What can hang from each mark
k_399: k_115
k_634: k_115
k_358: k_36
k_268: k_311
k_311: k_36 k_399 k_866
k_851: k_268
k_36: k_311 k_837
k_125: k_311 k_358 k_837
k_837: k_36
k_263: k_866

Known rows, with every way that one mark hangs from another
k_837{k_36{k_311}}: [ 0.00  3.32  1.00 -1.72 -0.77  0.78 -3.43 -0.45  0.74 -3.03  2.17 -0.15
  0.78 -0.74  0.63  0.58  1.69  4.68  1.38  0.65  2.00  0.49  1.60 -0.95]
k_837{k_36}: [ 2.77  1.38  2.04 -1.89 -2.13  0.02 -2.22 -1.81  1.44  0.51  0.02 -0.10
  0.97 -1.32 -0.06  0.61  2.87  2.87  3.62 -1.38  1.97  0.07  2.11 -2.26]
k_268{k_311{k_36{k_837} k_399{k_115} k_866}}: [ 0.09  0.35 -4.12  2.57  1.29  2.20 -0.98  2.43  1.98 -0.52  0.80 -0.50
  2.87 -0.38 -2.67  1.31 -1.94 -1.24 -4.09  0.39 -2.60  1.98 -0.21  1.45]
k_634{k_115}: [-0.92  1.55  0.73 -2.51 -4.71 -2.51 -0.77  0.37  3.53 -0.15  0.68 -0.30
  0.60  2.14 -0.63  3.81  3.76  1.11 -0.70 -4.18  2.55 -0.89  5.74  0.04]
k_268{k_311{k_36{k_837}}}: [-0.46  2.68 -1.85 -0.80  3.25 -0.99 -2.68  2.01  2.46 -1.91  0.97 -1.25
  0.24 -0.75  0.25  4.63 -0.49  2.11 -1.66 -0.44 -0.11  2.29  2.78  1.45]
k_358{k_36{k_311{k_399{k_115} k_866} k_837}}: [-2.18 -2.11 -0.08  2.47 -3.16  4.86  1.32  2.75  0.04 -3.25  3.38 -3.20
  1.96  1.35 -3.44  0.89 -1.08 -0.36 -3.19  0.75 -3.63  1.61 -2.08  0.70]
k_311{k_36 k_399 k_866}: [ 1.20  0.25 -4.33  0.60  1.27  3.28 -1.36  0.95  3.60  1.90  0.67 -2.27
  5.30 -4.42 -2.25 -0.89 -1.58 -3.15  0.91 -0.45  0.74 -1.35 -2.57  1.10]
k_268{k_311{k_36 k_866}}: [ 0.54  2.67 -2.57 -0.49  3.30  0.30 -2.93  0.66  2.59 -0.17  1.96  1.28
  1.81 -4.57  0.18  0.81 -0.81  0.59 -0.54  0.22 -0.75  2.25  1.62  0.04]
k_268{k_311{k_36{k_837} k_399 k_866}}: [ 0.23  1.06 -4.19  0.52  3.89  1.77 -2.04  1.43  4.07 -0.89  1.71 -0.81
  2.13 -2.93 -2.00  0.84 -3.34 -1.16 -2.41  1.49 -2.94  2.14 -1.01  1.35]
k_36{k_311 k_837}: [-4.48  1.49  0.05 -2.43  0.41  1.45 -1.72  1.35  1.04 -6.86  2.00 -2.68
 -1.29  2.88  0.87  6.00  0.10  1.97 -3.99  2.33  0.90 -1.02  3.13  0.03]
k_851{k_268{k_311{k_866}}}: [ 0.89 -0.29  2.27 -1.26  2.32 -2.77 -1.71 -1.09  3.79 -0.72  0.73  2.71
 -0.15 -3.77  1.36 -0.35 -1.07  0.99 -4.55  1.05 -0.30  1.39  6.00 -2.51]
k_125{k_311{k_36 k_399 k_866} k_358 k_837}: [ 1.14 -0.31 -2.03  0.87  2.24 -1.57  2.90 -1.07 -5.51  5.79 -4.55  1.52
 -2.29 -0.49  2.38 -4.34 -1.83 -3.54  4.19  0.00  0.61 -1.80 -4.35  1.34]
k_837{k_36{k_311{k_399{k_115} k_866}}}: [-0.04  0.66 -0.92  1.52 -2.70  3.85 -1.92 -0.23  0.54 -1.64  1.94  0.58
  2.89 -0.57 -1.94 -2.05  0.46  1.86 -0.86  1.39 -0.41  0.13 -1.64 -0.81]
k_36{k_311{k_399 k_866}}: [-2.12  0.20 -0.89 -0.93  0.96  3.12 -1.79  0.61  3.09 -4.02  3.75  0.28
  1.97 -1.34 -1.11  0.14 -1.15 -0.30 -3.08  2.24  0.72 -1.68 -1.53  0.04]
k_851{k_268}: [ 0.63 -0.58  3.09 -2.09  0.15 -2.89 -1.20 -0.52  2.80 -0.60 -1.73 -1.28
  0.83 -0.79  1.01  2.22  1.84  0.83 -2.40 -1.89  3.57 -1.53  5.76 -1.55]
k_851{k_268{k_311}}: [ 1.18  0.47  3.94 -1.84  1.79 -4.89 -2.05 -0.05  3.42 -1.51  0.75  1.14
 -0.42 -1.22  1.63  1.98  1.12  2.83 -3.41 -0.80  2.48  1.00  6.34 -1.24]
k_263{k_866}: [ 0.28 -1.62  0.06 -4.42 -1.87 -4.76  0.44 -0.72  2.38 -2.17 -0.58  1.57
 -2.34  0.36  1.10  2.95  2.70 -0.94  1.99 -0.66  3.47 -2.63  2.11 -1.50]
k_125{k_358{k_36}}: [ 0.79 -1.05  4.29 -0.53 -1.21 -3.30  1.01 -1.70 -0.79  3.75  0.70 -1.35
 -2.35  0.89  0.66  0.52  2.98 -0.23  5.15 -3.94  0.54 -0.16  0.00 -1.24]
k_125{k_311 k_837}: [ 1.06  0.36  3.29 -1.95 -0.83 -2.38  2.71 -0.72 -4.80 -0.86 -2.83  2.15
 -3.93  2.53  2.92  1.61  2.30  1.77  2.02 -0.90  3.83 -0.83  1.84 -0.18]
k_851{k_268{k_311{k_36{k_837} k_399{k_115} k_866}}}: [-0.52 -0.97 -2.57  2.53  1.76 -0.22 -1.32  2.26  2.85  0.37 -1.47 -1.23
  3.23 -1.68 -1.75  0.09 -2.71 -0.75 -6.69  0.65 -1.81  1.62  3.09  0.71]
k_125{k_311}: [ 1.17  0.67  2.40 -2.09 -0.79 -1.53  1.13 -1.21 -1.28 -1.69  0.09  1.43
 -0.75  1.72  1.74  1.37  2.19  2.30  4.46 -2.03  2.69 -0.28  1.58 -0.16]

Rows
[-0.52 -1.42 -5.69  3.32 -1.18  5.05  0.35  1.67  0.80  0.67 -1.82 -3.70
  5.10  0.48 -3.97  1.55 -1.90 -3.52 -3.01  0.06 -1.42 -0.60 -0.81  1.08] | k_311{k_36{k_837} k_399{k_115} k_866}
[-0.04  1.08  0.61  1.07 -2.73  1.78 -2.22  0.85  0.43 -1.98  1.98 -0.91
  2.53  2.01 -2.13  0.12  2.76  3.37  0.03 -1.04  2.34 -0.06 -1.28  0.58] | k_837{k_36{k_311{k_399{k_115}}}}
[ 0.47  1.73 -0.69 -0.25 -0.50  3.20 -2.98 -0.94  2.38 -1.84  2.93  0.90
  2.53 -3.04 -1.04 -2.67 -0.57  1.57  0.45  2.27 -0.67  0.09 -2.17 -0.72] | k_837{k_36{k_311{k_399 k_866}}}
[-1.15  1.00 -5.24 -0.18  1.56  3.95 -0.94  0.55  1.29 -0.56 -1.49 -2.53
  2.60 -2.85 -0.27  2.53 -2.89 -2.17 -0.95  2.10 -1.70  0.30  2.21 -0.47] | k_311{k_36{k_837} k_866}
[ 2.45  0.53  1.81 -1.15 -0.21 -2.05  2.60 -4.53 -6.91  5.16 -5.03  5.03
 -5.70 -0.81  4.09 -5.39  0.41 -0.36  5.74  2.14 -1.34  0.73 -0.40 -2.98] | k_125{k_311{k_866} k_358 k_837{k_36}}
[-0.89 -0.37 -4.15  1.22  3.03  0.19  1.81 -1.32 -2.17  3.75 -2.08 -0.93
 -0.59  0.32  0.62 -2.78 -3.56 -3.19  4.21  1.04 -3.07 -0.20 -4.01  1.55] | k_125{k_311{k_36{k_837} k_399 k_866} k_358}
[ 1.27 -1.46  0.76  1.44 -0.63 -0.15 -0.12  0.13  2.72 -0.35  2.80  2.91
  1.03 -0.25 -2.21  0.29  0.45 -0.20 -3.37 -0.77 -0.96  1.06  0.13 -1.37] | k_268{k_311{k_399{k_115} k_866}}
[-2.54  0.04  0.45 -0.12 -0.91  4.19 -0.01  1.04  0.57 -4.66  3.41 -2.29
  0.41 -1.30 -0.57  1.28 -1.37  0.82 -1.25  2.47 -4.09  2.31  0.29 -0.34] | k_358{k_36{k_311{k_866} k_837}}
[ 2.59 -2.27  1.23  2.27 -2.56 -1.17  3.81 -3.09 -7.39  6.54 -5.39  4.18
 -3.86  2.10  1.03 -5.97  1.06 -1.10  3.94  0.44 -0.91  0.14 -3.39 -1.47] | k_125{k_311{k_399{k_115} k_866} k_358 k_837{k_36}}
[ 1.76  0.59 -2.87  0.76  0.95  1.54  2.04  0.67 -3.06  1.52 -3.09  0.93
  1.01 -1.65  0.86 -3.03 -1.51 -1.74  2.08  0.36  1.49 -0.98 -3.52  1.98] | k_125{k_311{k_36 k_399 k_866} k_837}
[-0.69  0.02  2.81 -0.20 -1.36  1.19 -0.71  2.37  1.98 -3.17  5.11 -2.75
  2.38  0.10 -1.81  0.35  1.70  2.35  1.03 -2.01  0.86  0.32 -3.25  2.44] | k_358{k_36{k_311{k_399}}}
[-3.71  0.29 -0.48 -1.21  1.27  1.70 -1.37  2.10  2.22 -6.08  2.76 -3.26
 -0.28  3.42 -0.98  4.81 -0.43  1.01 -4.34  1.78  0.70 -2.07 -0.64  1.72] | k_36{k_311{k_399} k_837}
[-0.06 -3.36  2.44  2.92 -3.68 -2.01  4.95 -0.28 -4.71  3.00 -0.71 -2.19
 -2.09  5.85 -1.14 -1.31  1.70 -0.44  4.75 -3.65 -2.37  0.99 -3.91  1.87] | k_125{k_311{k_399{k_115}} k_358{k_36{k_837}}}
[-0.06  0.49  1.09 -0.59  0.85 -0.54 -0.30 -2.24 -2.62  2.95 -2.03  1.99
 -4.10 -0.30  2.36 -3.43  0.46 -0.79  0.15  2.97 -0.06 -1.51 -2.00 -1.89] | k_125{k_358 k_837{k_36{k_311{k_399 k_866}}}}
[-0.15 -0.33 -1.58  2.78 -0.37 -3.06  2.04  0.12 -4.25  4.83 -2.21 -0.93
  0.89  3.91 -0.01 -1.34  1.61 -1.16  5.55 -4.44  2.61 -1.05 -3.62  3.17] | k_125{k_311{k_36 k_399{k_115}} k_358}
[ 1.57 -2.01  2.51  0.86 -3.26 -1.74  3.97  0.88 -5.19  0.03 -3.13  1.37
 -1.03  5.24  0.25  0.59  2.96  0.39 -0.09 -2.89  4.19 -1.75 -0.87  1.82] | k_125{k_311{k_399{k_115}} k_837}
[ 3.31 -0.95  1.43  0.10  0.11 -1.93  2.80 -3.91 -5.12  5.67 -4.46  4.02
 -4.41 -0.33  2.64 -6.61 -0.24 -1.56  5.49  1.41 -1.63 -0.47 -4.09 -1.32] | k_125{k_311{k_399 k_866} k_358 k_837{k_36}}
[ 2.11 -2.83  3.11  1.01 -0.71 -1.69  5.18 -2.05 -5.47  5.12 -2.08  2.24
 -4.35  0.23  1.44 -5.81  0.24 -2.72  5.36 -0.98 -2.34  0.41 -5.17 -0.14] | k_125{k_311{k_399 k_866} k_358{k_36} k_837}
[ 1.53 -0.77  3.54 -1.31  2.28 -4.79 -2.08  0.91  5.44 -0.98  1.47  0.60
  0.57 -1.29 -0.13  0.46  0.05  1.30 -3.82 -1.63  1.95  0.17  3.23  0.35] | k_851{k_268{k_311{k_399}}}
[-4.38  1.07 -1.33 -1.66  1.33  3.98 -1.25  0.58  1.21 -6.27  1.86 -1.10
 -0.82  0.37  0.31  3.71 -2.42  0.21 -4.67  4.99 -2.32 -0.19  2.77 -1.45] | k_36{k_311{k_866} k_837}
[-1.15 -1.19 -4.31  3.27  0.44  0.67  2.82 -0.35 -4.43  4.09 -3.40 -1.13
  0.21  2.28 -0.65 -2.04 -2.21 -3.39  2.61 -0.40 -2.68 -0.40 -3.18  1.76] | k_125{k_311{k_36{k_837} k_399{k_115} k_866} k_358}
[ 1.69 -1.36  1.56 -0.59  2.71 -2.52 -1.64 -0.38  5.24 -0.39  1.11  1.99
  1.07 -3.57 -0.29 -1.34 -1.43 -0.33 -4.73  0.62 -0.30  0.78  2.90 -1.37] | k_851{k_268{k_311{k_399 k_866}}}
[-3.67 -0.03  2.34 -0.45 -0.17 -1.50  0.40  0.22 -1.50 -0.55  1.56 -2.73
 -3.58  2.35  1.08  1.98  0.83  0.53  1.47 -0.40 -1.62  0.72 -0.24  0.11] | k_125{k_358{k_36{k_311 k_837}}}
